Each row was made from one walk, in order. Every step used is in the known rows, and no mark comes twice. Write each row's walk.
Known rows:
givap kozes nuzam: [ 29  24  40 -29  -1 -63 -14  39 -11  23 -21 -46  21  18  65 -19  -1   4
  28 -11   0  31]
tumat zozo: [-11  30   1 -43   1 -44  29   5 -25 -21   0   0   1   5   8 -32  -2  12
  33 -51   5   1]
kozes givap: [ -6  30 -18   2   9 -34  18  12  -1  -4  -9 -48  22 -25  28  -7  -1  21
  47  15 -30  33]
kozes givap zozo: [ 24  22   7 -18 -24 -40  43 -35  -2   9 -34 -33  39 -74  87  -3   3  35
  44  11 -14  56]
tebukuz tovim givap zozo tumat: [ -9  11  57   5 -25 -24  48 -12   3  21 -13  -1  82 -57  71 -38  73  38
  75 -16  11 -22]
kozes givap zozo nuzam: [-11  34  42  -8  14 -57  40  28 -23   0 -45  11  38 -54  65  -2  41   8
  35  -5   9  12]
nuzam kozes givap zozo: [ 34  30  -7  -3 -13 -51  34 -42  14   5 -34 -26  56 -82 108 -16 -11  29
  39  22 -20  45]
zozo nuzam: [-30  30  44  -8  28 -48  10  51 -22   1 -11  27  10 -11  14 -11  37 -12
  20 -26  23 -28]
nuzam kozes givap: [  6  40 -37  26  26 -52   8   1  21 -11  -9 -39  45 -37  57 -26 -23  11
  40  30 -39  15]
tebukuz zozo: [ -7   2  33 -22   8 -56  29  -2  20 -18  37 -50 -40 -43  41 -24 -16 -16
  55 -17  -5  37]
tebukuz zozo tumat: [-40  10  50 -16   1 -41  39  16  22 -35  12 -17  36 -25  22 -44  34  13
  66 -29  -2  -4]
nuzam zozo tebukuz: [-12   1  18 -13  64 -51 -18  36  24  -4  25 -27  10 -67  48 -17 -18   0
  42 -11 -41 -29]
tebukuz zozo nuzam: [-33  19  62 -10  34 -67  31  49  -7 -21   3   0 -17 -32  33 -17  27 -28
  43 -24  15  -1]
zozo tebukuz tovim: [-22   5  36  30  34   0   6   2 -13  53  55 -40   8 -29  40   3  36 -27
  69 -16 -47 -12]
tovim tebukuz: [ 29  33  17   2  26   0 -25 -14  -9  28  24 -31  11 -76   7 -43  17  -2
  33 -21  14 -39]
tebukuz tovim givap kozes nuzam zozo: [ 30  14  51  -2   1 -84 -14   1  24  -7  -3 -38  25 -61 102 -33 -16 -19
  53  -5   1  -3]
tovim givap kozes nuzam: [ 39  18  44 -15   5 -67 -10  51 -11  41 -21 -55  21   3  80 -29  13  13
  44  -1   9  14]
tumat zozo tebukuz tovim givap kozes: [ 17  -4  23  -8  39 -24  18  39 -19  78   0 -69   3 -60  59 -59  37   1
  81 -13  -4  -5]
givap kozes nuzam zozo tebukuz tovim: [ -6   5  51  25  36 -30  -5   7   0  35  39 -51  20 -47  75  -8  18 -36
  74 -13 -48  -5]
kozes nuzam: [ 18  33  40 -13 -11 -66 -16  26  -7   2   1 -22  23  36  58   5  -1   6
  22 -11  -4  14]
givap kozes nuzam zozo: [ 26  19  39 -27   1 -88 -22   4  29 -29 -14 -26  22 -47  85 -32 -36 -11
  30 -12   1   9]
tovim givap zozo: [ 43   4  29 -16 -24 -42  35 -25  -1  49 -15 -21  24 -87 101 -20  25  37
  51   3  22  10]
nuzam zozo tebukuz tovim givap kozes: [ 22 -10  29  -1  39 -31   4  29   1  74   4 -70   5 -86  73 -58  25  -6
  78  -2  -4 -11]
nuzam zozo: [  3  14  18 -20   1 -65 -12 -24  36 -36  11  -2   5 -69  50 -28 -36 -11
  26 -16   6 -13]

Which walk is each row?
[ 16  34  26  38  30 -66  15  -3  11  22  -9  19  55 -68 106 -37  19 -18
  39  10   8 -38]
tebukuz tovim givap zozo nuzam kozes
[-19   4  41  30  34 -19   0  -8   5  30  53 -35  12 -55  57  -3  18 -35
  71 -17 -48 -17]
nuzam zozo tebukuz tovim
[ 39   3  42   7 -29 -31  42 -40  -7  62   0 -27  26 -90 110 -15  40  19
  68   2  12  10]
tebukuz tovim givap zozo
[  4   1  32  35  36 -25  23  27 -18  67  42 -46   8 -49  62 -26  53   3
  95  -7 -15 -42]
tumat zozo tebukuz tovim givap
[-19  23  55 -18  -4 -65   4  20  28 -43 -23  -1  79 -28  53 -49  18  17
  49 -25   3 -24]
givap kozes nuzam zozo tumat
[ 33  13  53   3  23 -59 -10  57 -15  57  -5 -67  25  -4  90 -22  27   3
  62   0 -15   8]
zozo tebukuz tovim givap kozes nuzam
[ -1  13  25  43  32 -15  22 -20  -2  48  33 -46  40 -64  89   0  27 -17
  76   5 -61   7]
nuzam kozes givap zozo tebukuz tovim
[ 19  25  40 -14  -6 -91 -22  -5  30 -44   1  -9  23 -36  79 -14 -36 -10
  24 -11  -1  -3]
kozes nuzam zozo
[ 36  18  52   0   2 -60  -6  40 -14  52  -8 -60  23   1  87 -26  24   1
  57  -1   1  15]
tebukuz tovim givap kozes nuzam
[ -2  10  34  -8  58 -69 -24  48  19 -11  18 -31  22 -44  69  -7 -18   0
  42  -7 -45 -21]
kozes nuzam zozo tebukuz
[ 11  39  15  12  28 -69   7   0  17  -2 -20  28  51 -55  86 -36  -2 -12
  14   3   8 -27]
givap zozo nuzam kozes
[ 15  12  40  -6  28 -36  12 -10  12  -7  43 -63 -31 -89  35 -43  -3 -20
  61 -19   1  11]
tovim tebukuz zozo
[-12  28  22  -3 -13 -38  43 -11  18 -19 -36  -1 103 -51  70 -38  38  45
  56  -2 -11   3]
nuzam kozes givap zozo tumat
[-35  40  40 -24  31 -58  30  55 -40 -22 -21  35  11   1   9 -23  38  -9
  29 -48  24 -26]
tumat zozo nuzam
[-25  11  34  20  35  -9  20   5 -24  37  49 -34   8 -19  37  -5  35 -24
  73 -32 -47 -11]
tumat zozo tebukuz tovim
[-19  26  66   2  49 -54  19  43 -13 -13  10  -9 -12 -64  28 -30  36 -30
  49 -27  20 -20]
tovim tebukuz zozo nuzam
[ -9  41 -12  31  44 -71  24  25  18 -28 -15 -34  39 -48  66 -27  -9  -4
  51  26 -34  14]
tebukuz zozo nuzam kozes givap
[ -7   4  44  23  19  -4  21 -17 -13  58  41 -37  20 -53  70   6  38 -17
  71 -13 -44   4]
givap zozo tebukuz tovim
[ -5  41   6  19  44 -68  -8  21  15  -5  -5  28  39 -30  56 -39  -4 -21
  11   0   6 -43]
zozo nuzam kozes
